Every row comes from one small tree of marks. Brackets hold a mark, then the marks that hang from it, in the order of their numbers. Every link used is in the known rows. Which tree was each row made from?
Known rows
[q911 q337 q383 [q800 q491]]: 3.467	-1.256	-0.699	-2.164	-1.358	-2.660	1.904	2.440	-0.627	-0.805	-4.037	0.084	-1.199	-2.174	-1.485	-2.337	1.178	-0.514	1.708	0.100	-1.273	1.648	-0.464
[q383 [q911 q337]]: 1.585	0.274	3.783	0.803	0.373	-1.095	1.150	-1.791	1.804	-0.990	-2.067	-0.241	-0.617	-1.588	3.193	1.288	-0.159	0.917	2.869	0.434	0.320	1.895	-0.449
[q301 q800]: -0.914	-1.648	2.534	-0.673	0.732	2.476	-1.758	1.937	-2.866	2.915	2.882	-2.143	1.031	-0.068	0.397	-2.132	0.209	0.979	1.577	-1.938	1.189	0.183	-1.147
[q800 q301 q491 q911]: 0.642	2.764	-1.829	-1.009	0.480	1.241	-0.057	0.497	0.323	-1.354	1.558	1.203	1.306	1.291	-2.149	-0.428	1.030	0.471	0.192	-0.660	0.136	-2.936	-0.422
[q383 [q911 q337 q800]]: 0.628	-0.543	2.668	-1.049	-1.385	-0.218	3.143	0.920	2.259	-2.005	-5.326	-0.641	-0.907	-1.210	3.464	2.377	-1.372	0.882	1.610	0.602	0.155	2.929	1.123
[q337 q911]: -1.121	-1.612	3.237	-2.310	0.633	-0.338	-2.992	1.629	-3.580	1.303	2.153	-2.947	1.579	-1.390	0.772	-1.892	-3.111	0.538	1.563	-0.098	-1.417	-0.572	-2.352
[q301 q217 [q800 q491]]: 3.298	-0.582	-1.047	2.378	0.250	1.149	-3.682	1.219	-3.356	3.406	-0.423	-1.353	1.933	0.034	-1.213	1.538	3.894	-0.272	0.178	-2.362	1.131	0.488	-3.802
[q625 q217 [q383 [q911 q337 q800]]]: 0.624	-0.603	1.061	3.325	-2.774	-0.033	6.015	0.036	2.198	-5.256	-5.464	-0.598	-0.155	-3.646	1.477	3.888	-0.409	0.000	2.332	0.361	-0.125	1.525	3.221
[q491 [q800 [q301 q217 q383] q911]]: -3.144	1.320	-1.120	2.297	0.563	-0.282	-3.718	-4.182	1.531	4.166	4.472	2.621	-0.848	3.557	-2.271	0.848	-0.314	-0.900	-4.514	0.543	-0.819	-0.974	-0.461
[q800 q911]: -1.348	-0.688	3.396	0.391	0.789	2.432	-0.326	-1.150	-0.158	0.225	3.352	0.392	-0.573	0.743	-0.379	-1.669	-0.538	0.111	1.949	-1.278	-1.004	-1.422	-1.340
[q800 q491]: 3.188	0.593	2.257	0.897	1.476	-1.396	-1.962	0.702	-2.965	0.491	-0.314	-0.163	0.890	-2.239	0.082	-0.960	1.947	0.355	2.370	-0.071	-1.188	0.163	-2.413
[q337 [q911 q383 q800]]: -1.382	-3.390	-0.565	-4.442	-0.001	-0.603	-0.146	2.981	-4.811	1.228	0.820	-3.281	0.675	-0.632	-0.810	-3.330	-4.423	0.005	0.675	1.073	-1.140	2.193	-0.912
[q911 q337 q383 [q800 q301 q491]]: 2.420	0.775	-4.055	-4.572	-0.935	-2.371	2.276	3.021	0.332	-2.159	-3.085	-0.179	0.118	-0.242	-1.330	-1.599	0.260	-0.215	-0.798	0.486	0.554	0.602	1.408
[q337 [q911 q383 [q800 q491]]]: 1.242	-1.976	-2.764	-3.499	-0.514	-1.830	-0.281	3.694	-5.492	1.457	-1.991	-2.170	1.475	-2.250	-2.581	-2.783	-1.830	0.210	1.556	1.278	-1.398	1.844	-2.102
[q337 [q911 q383 [q800 [q301 q217]]]]: -0.517	-1.711	-5.873	-3.885	-0.350	-0.262	-1.398	2.369	-3.425	0.117	1.632	-3.761	1.854	2.553	-0.819	0.470	-4.269	-1.230	-4.354	0.993	0.537	1.237	-0.835
[q337 [q911 q800]]: -2.194	-2.291	2.102	-4.197	-1.126	0.329	-0.852	4.097	-3.272	0.780	-1.418	-3.516	0.878	-0.921	1.278	-0.580	-4.390	0.445	0.589	0.275	-1.475	0.451	-0.493
[q800 [q301 q383] q911]: -4.448	1.908	-1.069	-2.853	1.490	1.044	-0.880	-0.610	1.743	1.931	3.346	1.189	0.037	2.032	-0.040	-2.147	-1.796	0.167	-3.206	1.386	0.407	-1.392	1.109
[q301 q383 [q800 q491]]: -0.568	0.402	-0.882	-0.704	1.348	-0.714	-2.908	2.066	-2.851	6.235	-1.130	0.044	1.398	-1.814	-0.906	-2.909	2.578	0.860	0.011	0.573	0.614	1.488	-1.618
[q383 [q911 q337 [q800 q301 q491]]]: 2.671	3.036	-2.623	-2.383	-1.724	-1.532	3.508	2.492	2.367	-3.419	-7.164	-0.027	0.922	-0.685	1.535	3.521	0.109	1.296	-0.242	1.543	1.598	1.345	2.128
[q217 [q625 [q383 [q911 q337 q800]]]]: -0.176	-2.046	1.838	2.823	-0.499	1.448	4.282	-1.030	2.775	-4.226	-3.843	0.126	-1.661	-2.244	4.854	1.434	1.250	-0.466	2.645	0.413	1.204	1.095	3.248
[q800 q301 q491 [q911 q337 q383]]: 1.462	1.729	-3.473	-2.055	-0.376	-0.406	1.696	-0.330	2.263	-1.835	0.898	1.964	-0.271	0.704	-3.601	-3.041	1.678	-0.176	0.444	-0.845	0.516	-2.370	-0.347
[q491 [q800 q911]]: -1.899	-0.936	4.993	2.537	0.027	1.189	-1.462	-3.269	-0.496	2.335	4.549	2.057	-1.653	0.641	-2.667	-1.591	-0.194	0.464	2.868	-1.628	-2.415	-1.507	-1.040
[q911 q337 q800]: 0.196	-1.837	4.080	-3.126	-1.828	-0.326	1.177	3.138	1.763	-1.513	-3.556	-1.570	-1.799	-0.921	2.251	-0.223	-1.187	0.140	0.673	-1.172	-1.499	0.387	0.869
[q301 [q217 q625]]: 2.991	-2.756	1.867	4.541	3.567	-0.186	-3.554	-0.678	-1.348	0.284	4.233	-2.099	-0.662	0.342	4.025	0.862	2.164	-0.310	-1.044	-2.116	0.974	-0.748	-1.418
[q217 [q625 [q383 [q911 q800]]]]: -0.593	-1.651	0.779	4.144	1.144	2.207	3.281	-1.597	-0.583	-3.111	-1.160	-0.288	-0.477	-1.536	4.413	1.112	0.369	-0.466	2.270	1.547	1.892	2.280	2.389
[q491 q800]: -0.142	-0.993	5.735	2.461	0.980	-1.841	-2.882	-2.340	-2.944	2.704	3.815	0.502	-0.999	-0.637	-0.473	-1.613	-0.416	0.379	2.506	-0.804	-2.263	0.384	-1.365

Which tree is each row?
1.614	-2.320	2.061	6.164	2.307	1.481	-2.395	-2.930	-1.211	-1.130	3.494	-0.788	-0.561	-0.252	3.313	0.485	3.144	-2.740	-0.075	-1.272	0.566	-0.999	-1.376
[q301 [q217 [q625 q383]]]
0.315	-0.908	2.161	5.713	3.155	1.462	1.273	-4.025	-0.805	-2.330	2.338	0.458	0.048	-2.117	4.404	-0.172	1.780	-0.433	3.438	1.133	1.787	1.202	0.647
[q217 [q625 [q383 q911]]]
2.409	0.886	-5.125	-3.068	0.701	-1.532	1.451	2.589	-3.191	-1.504	-0.466	-0.707	1.389	0.569	-1.813	-2.086	-0.483	-0.326	-1.270	1.550	0.521	1.748	0.827
[q911 q383 [q800 q301 q491]]
2.041	-0.163	-1.082	4.723	0.827	1.027	3.273	-0.760	-1.269	-2.867	-4.058	0.854	0.399	-2.861	2.714	1.613	3.093	-0.197	3.123	1.569	1.392	2.284	1.763
[q217 [q625 [q383 [q911 [q800 q491]]]]]
2.953	1.124	-0.476	0.983	-0.188	-0.740	2.105	0.781	-2.125	-0.979	-5.415	-0.177	0.978	-1.936	1.414	2.505	0.510	1.286	2.149	2.306	0.211	3.758	-0.346
[q383 [q911 [q800 q491]]]
-2.138	2.794	0.778	0.401	0.419	-4.203	-0.553	-3.348	2.919	2.685	-0.453	2.299	-0.710	-0.166	1.456	0.593	-1.233	1.091	-1.683	2.993	0.438	1.948	1.776
[q491 [q800 [q301 [q383 [q911 q337]]]]]
-0.608	-1.975	1.964	-0.986	0.058	0.944	1.445	-1.907	2.001	-0.300	2.851	1.298	-2.225	0.100	-1.723	-4.176	0.008	-0.457	2.386	-1.416	-1.155	-0.727	-1.010
[q800 [q911 q337 q383]]
-1.561	-1.055	6.266	1.432	-1.563	0.058	-0.491	-2.613	3.093	1.195	1.929	2.474	-2.846	-0.199	-1.919	-1.488	0.480	0.547	2.853	-2.537	-2.617	-2.657	-0.391
[q491 [q800 [q911 q337]]]
-1.144	-2.077	3.326	1.230	-0.771	-0.585	0.288	-3.842	1.309	1.847	4.047	2.827	-3.139	-0.074	-4.060	-4.115	0.412	0.035	3.349	-1.830	-2.348	-0.915	-1.028
[q491 [q800 [q911 q337 q383]]]
0.913	0.622	0.993	2.582	1.086	-1.637	-4.180	-2.530	-1.495	1.313	4.368	-0.143	0.282	2.651	-0.590	2.255	-0.194	-0.828	-2.440	-0.722	-0.396	-0.584	-1.178
[q491 [q800 [q301 q217]]]
-2.683	1.098	1.666	0.301	0.073	0.962	-1.074	-2.463	0.592	0.700	5.668	1.882	-0.723	2.895	-2.613	-0.794	-1.126	0.572	0.315	-1.266	-0.873	-2.762	0.851
[q491 [q800 q301 q911]]
0.466	-2.931	1.303	-2.912	-0.658	-1.168	1.813	1.735	0.204	-0.864	-1.375	-1.172	-2.131	-0.814	0.484	-2.857	-1.268	-0.676	0.799	0.041	-0.816	2.163	0.449
[q911 q337 q383 q800]
1.858	-2.144	-2.299	4.716	1.411	4.166	-2.561	0.862	-0.488	2.561	2.689	-0.418	0.181	0.978	-0.667	0.639	5.815	0.732	0.207	-5.009	2.749	-3.134	-1.791
[q301 [q217 q625] [q800 q491 q911]]
-4.643	1.586	1.494	-1.595	-0.873	-1.536	-0.809	-2.336	4.661	2.795	1.967	3.407	-2.141	1.325	-1.771	-1.879	-0.793	0.284	-2.268	0.017	-1.155	-2.539	1.652
[q491 [q800 [q301 q383] [q911 q337]]]
-1.604	3.440	-2.883	-1.896	1.034	-0.196	-0.837	-0.241	1.084	1.985	0.453	2.307	1.199	0.631	-1.846	-1.826	0.909	0.334	-2.311	1.598	0.100	-1.650	0.077
[q800 [q301 q383] q491 q911]
0.536	0.062	-5.982	-5.646	-0.268	-1.667	0.180	4.340	-4.531	-0.164	-0.901	-2.400	2.840	0.085	-2.424	-2.183	-2.947	0.508	-1.415	1.849	0.243	0.590	0.087
[q337 [q911 q383 [q800 q301 q491]]]
1.271	0.271	2.424	5.462	-1.007	-0.409	4.127	-2.341	1.784	-4.474	-2.204	0.204	0.455	-4.146	1.396	2.578	0.790	-0.156	3.343	0.109	-0.024	0.437	1.425
[q625 q217 [q383 [q911 q337]]]
-0.206	-0.149	-2.765	3.043	0.890	0.367	-2.126	-5.142	-0.695	1.651	7.508	1.931	-0.864	4.313	-4.621	-0.656	-0.324	-1.232	-1.942	-0.816	-0.289	-0.622	-1.371
[q491 [q800 [q301 q217] [q911 q383]]]
0.085	-0.394	-0.091	4.945	-0.859	1.073	5.014	-0.643	-1.485	-4.059	-2.613	-0.914	1.085	-2.880	0.766	3.542	-1.170	-0.108	2.030	1.773	0.152	2.713	2.690
[q625 q217 [q383 [q911 q800]]]
-1.070	-0.759	-2.970	-3.842	-1.128	0.544	-2.402	3.875	-2.007	-0.570	-0.924	-4.206	2.242	2.564	1.017	3.450	-4.128	-0.629	-4.577	0.056	0.445	-0.472	-0.515
[q337 [q911 [q800 [q301 q217]]]]
-4.979	1.696	0.334	-0.376	0.830	-0.502	-1.998	-2.921	1.235	3.978	4.544	2.834	-0.712	2.199	-2.285	-2.307	-1.392	0.341	-2.506	1.112	-0.952	-1.468	1.133
[q491 [q800 [q301 q383] q911]]
0.478	2.672	-2.433	0.125	0.958	-2.436	-0.916	-2.516	3.721	0.885	-2.177	0.184	0.252	1.223	3.323	3.639	-0.299	-0.496	-4.855	2.956	2.004	2.387	0.192
[q800 [q301 q217 [q383 [q911 q337]]]]
-1.320	3.207	-1.984	-3.317	-0.640	-1.316	0.067	0.738	4.631	1.006	-1.960	2.610	-0.257	0.013	-1.488	-1.450	1.632	0.252	-2.145	0.440	-0.157	-2.741	0.666
[q800 [q301 q383] q491 [q911 q337]]
0.597	-0.084	-2.027	-1.374	-0.394	0.763	-1.151	2.057	-0.499	-1.713	-0.158	-2.462	0.676	3.432	1.718	3.410	-1.748	-1.217	-4.486	-0.025	0.887	0.379	0.537
[q911 [q800 [q301 q217]]]
-0.100	-1.299	-2.747	2.265	0.681	2.237	0.013	0.416	0.367	-3.747	1.369	-1.479	-0.027	2.391	3.485	2.472	0.703	-2.474	-3.524	-0.661	2.051	-1.179	2.180
[q911 [q800 [q301 [q217 [q625 q383]]]]]
-0.843	0.680	0.345	2.988	-0.146	1.207	-2.927	-3.636	0.785	1.068	5.273	1.608	-0.429	4.022	-2.379	2.223	0.001	-0.662	-1.960	-1.596	-0.561	-2.375	-0.995
[q491 [q800 [q301 q217] q911]]
-1.870	1.234	1.274	-3.080	-0.864	2.027	0.978	0.603	4.561	-2.660	1.752	0.574	-0.815	1.850	-0.013	-0.604	-0.935	0.224	-0.381	-1.921	0.398	-3.722	1.303
[q800 q301 [q911 q337]]
-2.238	0.350	-0.317	-1.851	-1.319	1.351	-0.400	1.584	2.930	4.671	-3.001	1.956	-0.470	-1.193	-2.599	-2.694	3.411	0.886	0.540	-1.668	0.277	-1.532	-0.967
[q301 q383 [q800 q491 [q911 q337]]]
2.866	1.300	-2.007	5.651	-1.168	-0.270	4.969	0.213	-1.939	-4.147	-5.840	0.390	1.911	-4.293	-0.865	3.891	1.568	0.234	3.058	1.783	-0.179	2.563	1.577
[q625 q217 [q383 [q911 [q800 q491]]]]
0.039	1.176	-3.259	-5.590	-1.438	-1.052	-0.510	5.695	-2.946	-1.027	-3.228	-2.742	2.948	-0.241	-0.494	0.457	-2.563	0.861	-1.310	0.762	-0.050	-1.164	0.347
[q337 [q911 [q800 q301 q491]]]
1.611	0.676	2.595	-0.274	-1.407	0.423	0.671	-0.026	2.771	-1.129	-2.071	1.969	-1.079	-1.396	-1.746	-0.769	2.710	0.277	3.118	-2.099	-1.658	-2.790	-1.529
[q800 q491 [q911 q337]]
3.371	0.972	0.776	-0.339	-1.969	-1.508	3.129	1.453	1.457	-1.958	-8.209	0.332	-0.027	-2.710	1.779	2.969	1.219	1.095	2.414	1.019	-0.174	2.707	0.449
[q383 [q911 q337 [q800 q491]]]
-1.393	2.973	-0.823	-2.066	1.036	-2.437	0.715	-1.447	3.610	0.473	-1.685	0.628	0.166	-0.349	3.501	0.454	-1.321	0.727	-2.665	3.369	1.765	1.886	1.837
[q800 [q301 [q383 [q911 q337]]]]
-0.339	0.792	-1.375	0.757	0.609	2.745	-1.871	-1.306	1.247	-0.827	4.064	-0.281	0.263	4.140	-0.448	2.254	-0.500	-1.177	-3.050	-1.595	0.921	-2.213	-0.911
[q800 [q301 q217] q911]
-0.473	-0.094	-0.219	0.229	-0.343	3.889	-0.475	1.385	-1.452	2.599	0.815	0.764	0.977	0.095	-3.343	-1.807	2.852	1.024	3.012	-2.872	0.930	-1.740	-1.930
[q301 [q800 q491 q911]]
-1.446	0.554	-3.190	-2.321	0.423	-0.944	-2.053	1.399	0.324	1.722	-1.141	-1.371	0.349	2.955	2.052	2.199	-1.980	-1.477	-6.900	2.158	0.684	1.915	0.797
[q911 [q800 [q301 q217 q383]]]
